Known rows, with every step that occurs:
fifamam-gimo-kodub-dunel: [-3.35 -0.21 -0.78 -3.53 -3.71 -2.54  2.66  1.83 -1.40 -1.01  0.21  0.26
 -0.49  0.16  1.32 -1.88  1.73 -2.21 -0.98 -0.64  0.97]
kodub-dunel: [-1.59 -0.75  0.39 -2.24 -1.99 -0.68  2.11  0.09 -0.25 -0.24  0.99  0.56
  0.10  1.23  0.60  1.22  2.55 -2.49  0.41  0.00  1.97]
dunel-sadig-gimo-kodub: [-3.88 -0.32 -2.23 -1.67 -2.75  3.84  3.90  1.55  0.62  2.25  0.27  0.34
  0.29 -1.16  0.29 -0.72  1.44 -0.67 -2.72  1.12  0.42]
kodub-dunel-sadig: [-3.25  0.03 -0.43 -2.02 -2.06  2.08  2.72  0.06  1.31 -0.42  1.21  1.42
 -1.13  1.03  0.91  2.77  3.33 -2.80 -1.22  0.40  2.39]
buro-gimo-kodub-dunel: [-3.94 -0.62  0.75 -1.57 -2.47 -2.01  3.06  2.15 -2.27  0.61  0.65  0.64
 -0.53  0.20 -0.35 -0.35  3.37 -0.64 -0.48  0.68  1.74]
dunel-kodub: [-2.09 -2.05 -2.15 -1.89 -1.70  0.54  1.17 -0.54 -0.38  1.57  1.25  1.58
  1.34  0.62 -1.28 -0.81  0.92 -0.62 -1.25 -1.00  0.31]
sadig-dunel-kodub-gimo-fifamam: [-2.58 -1.72 -3.20 -2.80 -3.26  0.87  0.59 -0.53 -0.68  2.42  1.80  2.86
  1.30  2.57 -1.07 -1.78  1.13  0.66 -1.41  0.28 -0.07]
fifamam-posurok-sadig-dunel-kodub-gimo: [-0.59 -0.71 -2.03 -2.03 -5.68  1.03  1.74 -0.77 -0.08 -0.65  1.88  1.87
  0.97 -0.22 -0.61 -0.28  0.62 -2.11 -1.40  0.93  0.43]
buro-gimo: [-2.02 -0.68  1.17 -0.45 -0.63 -0.48  2.07  1.23 -0.20  0.78 -0.68  0.85
  0.49 -0.26  0.36  0.51  2.96  1.65  0.07  1.33  2.00]
dunel-kodub-gimo-fifamam-posurok-sadig: [-1.79 -0.85 -4.54 -1.66 -5.37  2.09  2.86  0.13 -0.63  1.08  0.84  3.07
 -0.98 -0.22  0.51 -2.65  0.35 -0.41  1.39 -1.53 -0.33]
buro-gimo-kodub-dunel-sadig-bapepa: [-5.71 -0.48  1.64 -1.48 -3.01  0.17  2.27  2.76 -0.15  0.68  0.04  1.86
 -0.47  0.19 -0.25  0.36  4.01  1.59 -2.81  2.75  1.30]
fifamam-posurok-sadig: [-0.14 -0.19 -0.40 -0.71 -4.13  0.97  2.94 -0.72  0.63 -0.90  0.41  0.75
  0.17 -1.57  1.35  0.59  0.44 -1.48  2.78 -0.57  0.98]
sadig-gimo-kodub-dunel: [-2.84 -0.46 -1.01 -2.78 -3.17 -0.20  4.04  2.21 -1.15  1.12  0.95 -0.28
  0.41 -0.30  0.30 -1.44  2.02 -2.88 -1.07  0.95  1.13]
kodub-dunel-sadig-gimo-fifamam: [-4.58  0.91 -2.43 -2.61 -2.01  3.31  4.48  1.62  2.51  0.99  0.34  2.10
 -1.70  0.11  2.10  0.49  3.33 -1.85  0.09  1.53  2.22]
posurok-sadig-dunel-kodub-gimo-buro: [-1.68 -0.39 -1.62 -2.22 -5.61  1.79  3.76 -1.10  0.04  0.54  1.09  1.41
  0.48 -0.13 -1.60 -1.59  2.15 -3.44 -3.27 -0.25 -0.15]
posurok-sadig-dunel: [-0.93  0.20  0.77 -1.29 -3.58  0.36  2.81 -1.46  1.47 -0.05 -0.42  0.09
  1.08  0.14  0.61  1.72  0.75 -0.21  0.31  0.81  0.91]
gimo-buro: [-1.01 -1.02  0.22 -1.47 -2.35  1.33  2.75 -1.09 -0.11  0.89  1.17  0.96
  0.85 -0.60 -0.18 -0.75  2.24 -2.95  0.63 -0.82  0.80]
gimo-kodub-dunel: [-2.66 -1.27 -0.58 -2.25 -3.44 -1.07  2.60  0.63 -2.11  1.02  1.57  0.36
  0.06  0.94 -0.22 -0.57  1.61 -2.35  0.05 -0.88  0.62]
buro-gimo-fifamam: [-3.29 -0.48 -0.38 -0.64 -0.65 -0.10  2.26  1.18 -0.23  2.01 -0.67  1.99
 -0.30  0.26  1.03 -0.77  2.73  3.06  2.33  0.58  1.63]
kodub-gimo-fifamam: [-1.34 -1.35 -1.95 -1.72 -2.58  1.65  1.65  0.63 -1.14  2.60 -0.07  1.78
 -0.03  2.20  1.07 -1.78  1.57  1.53  0.97 -0.58  0.05]
buro-gimo-fifamam-posurok-sadig: [-2.43  0.69 -0.67  0.06 -3.24  0.38  3.77  0.86  0.74  0.03 -0.61  2.20
 -1.30 -1.96  2.08 -0.48  1.80  1.66  4.62  0.26  1.60]

Rows:
[-3.64  1.03 -0.69 -2.68 -2.72  3.71  5.41  0.87  2.41 -0.39  1.37  1.16
 -1.24 -1.45  0.82  0.50  4.52 -6.21 -2.36  1.58  2.70] : kodub-dunel-sadig-gimo-buro
[-1.71 -1.83 -2.44 -2.44 -3.56  1.85  2.37 -0.23 -1.50  1.65  1.74  1.96
  0.48  0.53 -1.86 -2.84  2.47 -3.30 -3.07 -1.25 -0.15] : dunel-kodub-gimo-buro
[-0.17  0.61 -0.89 -1.33 -3.84  1.89  4.40  0.89  1.61 -0.66 -0.40  0.21
  0.54 -2.96  1.95 -0.36  0.75 -2.03  1.62  1.35  1.45] : fifamam-posurok-sadig-gimo
[-3.04  0.79 -1.26 -2.27 -4.64  0.25  6.17  2.14 -0.24  0.56 -0.71 -0.82
 -0.77 -1.41  1.03 -1.28  1.66 -2.53 -0.84  0.17  0.60] : posurok-sadig-gimo-kodub-dunel
[-1.69 -2.02 -4.21 -2.16 -3.72  1.52  0.69  0.06 -1.41  1.73  2.40  3.64
  0.27  0.89 -0.27 -2.86  0.65 -0.80  1.09 -0.96  0.07] : dunel-kodub-gimo-fifamam-posurok
[-1.21  0.35 -0.83 -1.11 -4.56  0.73  2.46 -1.63  1.58 -0.24  1.34  2.02
  0.46 -0.83  1.57  0.51  0.12 -0.23  4.55  0.47  0.93] : gimo-fifamam-posurok-sadig-dunel
[-5.02  0.48 -1.44 -3.24 -3.99  0.28  3.35  1.67  0.22 -1.23  0.28  0.92
 -1.86 -0.12  1.60 -0.35  2.48 -2.46 -2.51 -0.37  1.30] : fifamam-gimo-kodub-dunel-sadig
[-2.33  0.81 -2.25 -1.32 -2.87  2.31  5.34  0.98  1.90  1.85 -2.11  0.57
 -0.55 -1.37  2.33 -1.57  1.03  1.10  2.09  0.18  0.44] : posurok-sadig-gimo-fifamam
[-0.53  0.32 -1.38 -1.62 -5.63  1.40  2.32 -0.67  0.31  0.06  0.83  1.99
  0.09  0.31  1.68 -0.37  0.62  0.02  2.62  0.91  0.57] : kodub-gimo-fifamam-posurok-sadig-dunel
[-1.77 -1.75 -3.31 -2.61 -4.26  0.85 -0.04 -0.67 -0.59  1.17  3.39  3.78
  1.49  1.30 -0.73 -1.67  0.70 -1.00  0.47  0.88  0.43] : sadig-dunel-kodub-gimo-fifamam-posurok
[-2.67 -1.19  0.99 -1.33 -2.11  2.80  0.70  0.26  1.96  0.99 -0.37  1.88
  1.33  0.68  0.46  1.11  1.96  2.15 -1.85  1.95  0.45] : dunel-sadig-bapepa
[-1.39 -1.82 -1.49 -2.82 -3.12  0.58  0.31 -0.36 -0.75  1.29  1.82  1.66
  1.98  2.15 -1.63 -0.60  1.36 -0.79 -3.73  1.14  0.48] : sadig-dunel-kodub-gimo
[-1.41 -0.55 -1.53 -1.68 -4.79  0.28  1.94 -1.71  1.14 -0.98  2.24  1.95
  1.43 -1.30 -0.54  0.56  0.14 -2.31  0.45  0.50  0.94] : fifamam-posurok-sadig-dunel-kodub
[-3.66  0.89 -2.52 -2.60 -3.04  3.36  3.79  1.28  2.51 -0.27  2.08  2.80
 -1.45 -1.24  2.42  0.53  2.77 -3.53  1.91  1.81  2.80] : kodub-dunel-sadig-gimo-fifamam-posurok
[-0.42  0.94 -0.63 -1.32 -4.62  2.61  5.63  0.17  1.68 -0.82  0.50  0.52
  0.04 -4.13  1.36 -1.59  1.76 -4.93  1.78  0.71  1.29] : fifamam-posurok-sadig-gimo-buro
[-3.40  0.77 -0.93 -2.54 -1.83  3.11  4.16  1.54  2.29 -0.15  0.49  0.92
 -0.88 -0.23  1.54  1.82  3.57 -3.25 -2.27  2.29  2.82] : kodub-dunel-sadig-gimo
[-2.04  0.70 -1.37 -2.07 -5.74  0.36  5.47  1.84 -0.40 -0.64  0.88 -0.10
 -0.72 -2.62  1.42 -1.17  1.10 -4.20  1.18  0.70  1.18] : fifamam-posurok-sadig-gimo-kodub-dunel
[-1.28  0.88 -0.50 -1.45 -3.59  2.67  6.38  0.34  1.70  0.49 -1.21 -0.29
 -0.09 -2.93  0.94 -1.54  2.13 -3.23 -0.19  0.30  0.71] : posurok-sadig-gimo-buro
[-3.25 -1.15  0.30 -0.57 -1.96 -0.80  2.42  1.68 -2.17  1.88 -0.06  0.56
  0.62 -0.48 -0.53 -1.16  2.08  1.87 -0.38  0.36  0.71] : buro-gimo-kodub
[-1.04  0.63 -0.75 -1.32 -2.86  1.93  5.08  1.07  1.80  0.67 -2.07 -0.58
  0.32 -1.73  1.59 -0.27  1.23 -0.31 -0.34  0.84  0.88] : posurok-sadig-gimo
[-1.25  0.12 -1.69 -1.21 -5.23  1.49  4.89  1.35 -0.14  0.47  0.30 -0.12
  0.51 -3.33  1.06 -1.88 -0.11 -1.80  1.19  0.45  0.27] : fifamam-posurok-sadig-gimo-kodub
[-2.53 -0.46 -3.09 -1.73 -4.91  0.57  2.30 -1.66  1.34  0.21  2.23  3.13
  0.65 -0.80  0.00 -0.75 -0.15 -0.88  2.70 -0.31  0.30] : gimo-fifamam-posurok-sadig-dunel-kodub
[-3.92  0.30 -2.77 -1.74 -1.51  4.60  3.84  0.95  2.63  2.35 -0.30  1.89
 -0.59 -0.60  1.79 -0.21  2.08  0.60  0.10  1.27  1.20] : dunel-sadig-gimo-fifamam
[-1.20 -0.43 -2.16 -1.80 -2.33  1.84  2.53  0.79  1.03  1.04  1.12  2.14
  0.92 -1.49  2.02 -1.75  0.93 -0.88  3.57  1.34  1.53] : sadig-gimo-fifamam-posurok
[-2.94  0.20 -2.97 -1.61 -2.57  4.53  3.10  0.79  2.54  0.90  1.27  2.66
 -0.46 -1.82  2.12 -0.13  1.49 -1.18  2.00  1.69  1.88] : dunel-sadig-gimo-fifamam-posurok
[-1.64 -1.49 -1.33 -2.87 -4.07  1.31  1.55 -1.14 -0.74  1.01  2.68  2.02
  1.66  1.00 -2.38 -1.78  2.46 -3.64 -3.63  0.49  0.34] : sadig-dunel-kodub-gimo-buro
